In the rows, zero is written as 128.
Known rows, with every step that occurs
feki-nideg: [156 156 114 144 125 157 134 137 116  96 130  80 111 135 131 146 174 149
 169  94 122 128 135 123 114 175 131 168  65 184 108 152  80 137 161 166
 125 123 159]
robuz-pepil-puson-tanom-duba-nideg: [139 173 126 148 112 108 116 187 148  58 126  57  85 126 155 129 130 112
 183 107 181 123 155 117  67 150 175 156  89 197 129 184  96 102 118 178
 122 140 166]
duba-nideg-tanom: [162 147 120 144 117 145 114 159 143 104 120 100 124 167 142 138 156 140
 169 106 152 124 158 131 116 141 149 164  60 171 115 121 117 119 173 169
 108 138 140]
tanom-duba-nideg: [161 153  86 141  85 125 119 181 144 107 134 104 114 135 107 119 169 125
 165 108 135 101 149 123  90 132 152 134  65 180 104 152 105 125 186 156
 126 116 162]
nideg-feki: [137 154 144 114 145 124 155 148 124 117 155 140 124 132 134 155 168 151
 141 109 112 120 180 133 139 161 142 149  87 172  83 157  97 143 147 201
 110 108 179]
piva-puson: [139 170 131 147 112 108 154 179 135  98 125 111 103 126 120 130 165 107
 167 116 139 124 138  97 134 142 143 158  93 174 115 151  73 125 140 173
 127 102 173]
renotal-kapim-puson-tanom: [128 170 118 136 153 121 143 157 124  87 126  92 117 161 159 171 176 112
 137 132 149 135 186 147 113 164 127 173 109 216 130 131  97 138 125 184
 126 115 177]
tave-pepil-robuz-puson-tanom-duba-nideg-feki: [146 167 112 161 103 118 138 193 182  57 130  79 129 102 134 131 151 150
 181 135 196  79 204 117 119 193 144 173  83 167 113 142 122 115 139 221
 123 106 176]
duba-tanom: [151 184 138 135 158 123 145 174 126 115 118 101 105 136 139 141 136 136
 168 131 162 124 166 130 112 150 172 151  95 158 127 145  97 113 114 180
 115 141 164]
nideg-tanom-feki: [152 158 166 104 162 118 135 143 138  89 158  97  97 149 158 146 121 136
 148 119 137 117 143 118  96 135 149 166  77 175  94 134 125 105 113 196
 104 112 171]
dudedit-tanom-feki-nideg: [151 177 128 109 158 151 128 134 112  73 163  58  72 128 168 158 117 146
 162  80 144 112 154 118  63 123 169 166  56 212  94 138  77 104 112 186
  93 114 194]
tave-pepil: [134 169 144 124 138  95 148 140 143  91 148  86 145 137 130 119 181 152
 155 103 173  81 164 144 139 157 126 172  43 175 124 151 116 116 137 164
 124 118 158]
pepil-tave: [153 169 139 114 114 100 136 172 139 120 154 137 120 124 134 137 175 130
 143 103 122 107 158 142 108 160 111 159  93 163 122 134 105 138 143 180
 127 120 149]
tave-pepil-robuz: [140 177 143 135 113  97 141 165 148  73 137  89 168 133 130 119 184 148
 157 128 206  82 169 139 155 195 125 182  69 154 132 146 134 112 132 186
 127 116 149]
pepil-puson: [130 167 155 150 135 107 147 162 117  95 128 117 112 105 135 142 163 113
 168 112 140 139 157 111 140 162 138 153 109 168 137 156  90 124 114 194
 132 112 173]
renotal-puson-tanom: [134 189 142 132 141 136 145 183 125  97 119  96 101 162 132 160 113 109
 160 129 165 114 157 127  92 155 141 172 119 188 141 157  97 127 111 174
 114 120 179]
nideg-feki-tanom: [139 166 128 122 135 139 160 148 137  89 149 136 113 124 162 143 143 141
 159 106 126 119 182 134 135 157 130 155 104 181  84 144  86 130 133 198
 105 132 181]
kapim-renotal-puson: [135 187 147 121 156 109 143 161 109 119 117 155 155 140 124 136 167 117
 133  85 172  87 127 139 100 155 129 153 110 178 113 153  95 112 104 163
 127 115 165]
renotal-puson: [135 179 139 123 132 129 152 164 117 114 135 119 125 148 113 144 153 110
 149 111 141 109 144 116 115 161 125 154 103 177 134 155 101 130 132 171
 118 107 184]
tave-pepil-puson-tanom: [125 181 164 155 158  97 139 163 144  63 120  71 108 118 152 135 138 137
 181 122 194 103 179 135 128 157 136 180  83 182 144 162  96 105  89 193
 130 124 172]
renotal-puson-tanom-dudedit: [129 197 124 141 152 136 151 187 130  94 129 110  86 184 111 147 103 112
 149 136 174 109 138 111  71 143 132 185  98 213 134 153 106 127  83 180
 116 129 178]
renotal-kapim: [137 161 133 121 135 135 143 129 128 116 143 101 137 166 138 147 191 123
 116 126 136 105 156 141 127 157 125 176  92 185 109 142 112 130 146 171
 118  99 163]
feki-tanom-puson: [119 179 110 153 106 141 151 170 139  85 141 118  98 114 139 121 148 120
 201 109 154 131 146 100 103 151 119 163 127 192 128 131  82 117 121 161
 126 140 171]
tanom-nideg: [153 152 117 141 136 141 124 144 125 104 140 106 124 171 125 142 184 140
 145  95 145 124 136 116 109 131 142 172  61 172 115 168  88 125 174 162
 111 105 183]
pepil-robuz-puson-kapim-renotal: [121 181 132 146 128 115 151 157 141  96 117 118 158 100 144 139 212 112
 146 134 177 103 180 128 136 204 161 186 141 123 131 131 126 105 106 227
 130 110 130]
tave-pepil-robuz-puson-kapim-renotal: [123 182 144 144 143  90 147 143 158  76 125  91 169  98 149 118 215 136
 151 120 211  66 187 140 140 203 142 196  94 137 136 136 132  93 101 217
 133 114 135]
kapim-renotal-puson-piva: [142 189 150 109 171 115 137 178 134 121 121 146 162 133 135 151 159 126
 141  67 188  95 121 144  79 136 120 158  91 191 123 151 100 115  91 184
 125  92 151]
nideg-duba-tanom-puson-piva: [166 184 144 147 164 122 132 206 144 130 129 115  83 127 124 130 113 148
 195 137 181 143 119 107  73 136 135 144 111 185 155 162 103 110 106 192
 124 123 169]
feki-tanom: [135 177 113 132 115 133 153 153 140  78 134 109 116 132 159 128 150 121
 171 106 149 118 160 130 121 146 127 166 105 174 118 130  93 116 129 165
 114 150 157]
dudedit-tanom-nideg-feki: [147 165 134 140 157 152 135 148 112  87 151 100  93 146 141 152 140 156
 146  89 155 119 169 129 100 107 163 158  66 197  99 165  75 118 144 198
  83 107 200]
duba-nideg: [152 151  94 128 107 139 116 155 134 120 131 112 138 164 138 147 186 133
 161  89 141 117 171 129 114 142 157 160  54 172 112 131 102 127 185 155
 112 125 159]
dudedit-tanom: [129 183 139 130 135 123 148 161 118  85 144  83 100 126 140 139 141 133
 159 105 167 109 172 149 108 124 163 156  85 191 126 142  99 110 116 176
  98 131 151]
nideg-feki-tanom-duba: [148 168 118 134 112 128 162 172 144  76 148 130  96 103 134 122 131 136
 166 118 121 105 167 125 114 148 123 134 112 187  76 155  88 130 139 198
 118 126 187]
feki-nideg-tanom: [169 149 140 163 131 161 130 143 128  78 117  68  97 136 135 138 143 155
 179 110 130 133 123 121 112 174 124 173  70 182 109 142  93 127 144 180
 118 138 145]
kapim-puson-renotal: [137 183 109 132 159  99 142 173 127  90 129 132 135 137 150 181 198 132
 157  79 149 134 182 138 102 169 145 139  94 190 132 137  87 164 112 178
 135 127 158]

Rows
[141 183 118 150 127 135 151 169 161  90 123 107 154 132 154 174 201 119
 138 134 182  97 179 116 116 211 145 187 135 146 123 128 122 147 104 210
 126  86 146] => pepil-robuz-puson-renotal-kapim
[127 173 129 148 101 118 161 176 151  84 131 104 149  97 131 150 190 115
 165 139 164 122 177 104 149 207 141 178 129 136 137 127 127 127 127 212
 128 100 149] => pepil-robuz-puson
[151 164  96 149 122 153 137 145 135  75 129 101 112 158 155 130 158 128
 169  96 158 124 143 113 105 124 131 178  83 179 118 146  76 112 154 157
 109 135 183] => feki-tanom-nideg
[133 161 164 160 126 132 141 173 135  96 137 111  92 126 114 129 141 137
 192 129 147 136 126 105 112 157 127 160 114 179 128 139 115 121 120 180
 123 121 150] => nideg-tanom-puson
[134 170 123 127 161 150 145 140 150  73 144  62  69 116 172 183 128 134
 178 105 126 128 174  91  62 162 166 190  90 189 104 131  83 120 107 201
 109 101 194] => robuz-puson-tanom-feki-nideg
[141 162 107 151 160 139 128 150 121  84 123  89 115 182 153 173 178 121
 133 123 153 144 169 135 100 148 128 184  91 218 129 145  80 135 143 179
 120 104 201] => renotal-kapim-puson-tanom-nideg
[170 163 134 146 176 148 131 165 122 115 124 118 101 154 139 152 136 161
 155 115 150 137 165 112 104 134 172 160  80 165  99 170  75 124 140 199
  99 117 211] => duba-tanom-nideg-feki
[141 184 130 138 114 111 148 185 128  74 147  75  82 104 111 117 127 125
 163 117 161  92 154 141  87 113 160 133  92 195 117 157 100 107 122 178
 109 119 158] => dudedit-tanom-duba
[178 151 123 104 154 140 128 127 118 100 158  92  84 154 153 145 133 145
 148 102 114 122 117  99  72 153 137 160  63 195  90 161  91 116 145 180
 116 113 208] => tanom-feki-nideg-duba
[133 173 107 133 147 136 165 153 141  83 154 149  96 145 141 127 134 142
 146 112 134 116 167 116 113 149 120 170  88 205  77 136  91 132 106 206
 112 142 178] => nideg-feki-tanom-dudedit
[135 178 134 140 142 104 141 161 125 114 110 119 116 128 140 122 189 102
 147 110 154 107 141 122 117 137 159 169 102 158 108 155  78 101 118 188
 132 115 152] => piva-puson-kapim-renotal
[139 182 135 116 141 111 142 188 147  86 136  87  66 148 160 160 105 106
 167 123 149 125 151  92  82 120 169 178  95 191  97 150  74 109 105 187
 107 100 202] => piva-puson-tanom-feki
[134 157 129 154 164 150 148 155 146  85 134  99  91 135 154 181 151 140
 165 112 137 133 189 103  98 148 161 183  98 177 112 158  77 134 135 210
 101  97 200] => robuz-puson-tanom-nideg-feki
[164 143  95 133  97 131 127 178 142 112 143 126 112 131 109 127 161 139
 158 103 115 101 164 121 100 140 148 127  69 183  77 161  98 137 190 182
 116 107 183] => tanom-duba-nideg-feki
[176 148 116 149 129 147 135 144 117 102 124  90  99 149 127 127 158 147
 162 114 124 128 115 120 107 172 118 158  73 186 116 167  87 128 165 167
 127 136 167] => feki-nideg-duba
[129 184 114 136 151 124 143 178 142  88 130 100  83 183 125 143 122 130
 148 140 175 115 153 130  83 136 151 193  78 204 113 147 107 124  88 180
 115 146 149] => puson-tanom-dudedit
[131 186 150 131 163 107 137 146 135  77 139  84 124 147 177 158 180 116
 132  90 182 110 154 127  85 170 155 169 100 186 121 178  99 132  77 183
 125 115 158] => robuz-pepil-puson-renotal-kapim
[110 164 130 139 144 130 164 125 143 108 145  81 108 106 143 151 209 109
 159 123 118 119 194 115 126 166 162 178 107 143 139 138 114 122 140 209
 120 107 151] => robuz-puson-kapim
[159 159 154 152 115 112 144 181 147  77 132  92  92 119 105 108 129 130
 165 142 141 105 123 128 106 143 132 140  98 172 110 154 126 116 135 184
 125 125 141] => nideg-tanom-duba
[177 146 121 147 144 133 126 146 121 109 135 117 110 184 120 124 170 138
 137 119 151 126 115 112 103 130 131 163  72 171 127 185  95 118 178 163
 114 115 190] => tanom-nideg-duba
[129 168 167 156 156 129 128 154 128 109 123 121 101 127 132 121 162 132
 174 124 163 120 134 127  99 153 143 168 122 168 123 143 114 102 101 195
 125 134 129] => nideg-tanom-puson-kapim-renotal
[133 179 123 147 145 143 131 160 140 122 141 129 116 159 130 167 182 132
 154 104 161 107 145 111  72 159 136 169 118 194 112 146  90 154 110 162
 128  94 163] => tanom-puson-renotal-kapim
[132 171 141 116 164 112 135 129 119 127 123 123 139 142 151 133 201 123
 128 102 155  97 161 161 111 146 163 170  97 151 110 151 106 103 124 189
 122 135 132] => puson-kapim-renotal
[194 166 121 160 153 153 132 159 120 105 105  81  83 146 136 128 124 154
 176 133 145 136 118 114  93 168 140 154  84 180 127 163  80 117 138 173
 122 155 179] => feki-nideg-duba-tanom
[145 179 128 140 113 115 140 196 145  82 127  84  82 135 118 136 117 122
 170 144 157 105 154 140  81 138 160 155 108 184 112 167 106 122 126 174
 122 126 155] => puson-tanom-duba
[153 180 123 125 159 136 134 142 139 117 134 113 136 182 158 175 190 133
 117 105 159  91 159 147  88 157 143 173  94 176  98 144 103 158 116 167
 117 103 147] => puson-renotal-kapim
[155 141 103 120 122 147 123 151 135 127 141 137 134 159 144 156 177 151
 153  86 119 121 189 127 124 150 156 149  57 179  83 141  96 142 188 182
 103 117 181] => duba-nideg-feki
[176 178 145 105 182 109 139 164 127 119 141 113  82 152 157 131 100 139
 148 142 153 119 142 110  75 133 166 147  95 168 115 161 110  92 107 188
 108 134 205] => nideg-duba-tanom-feki
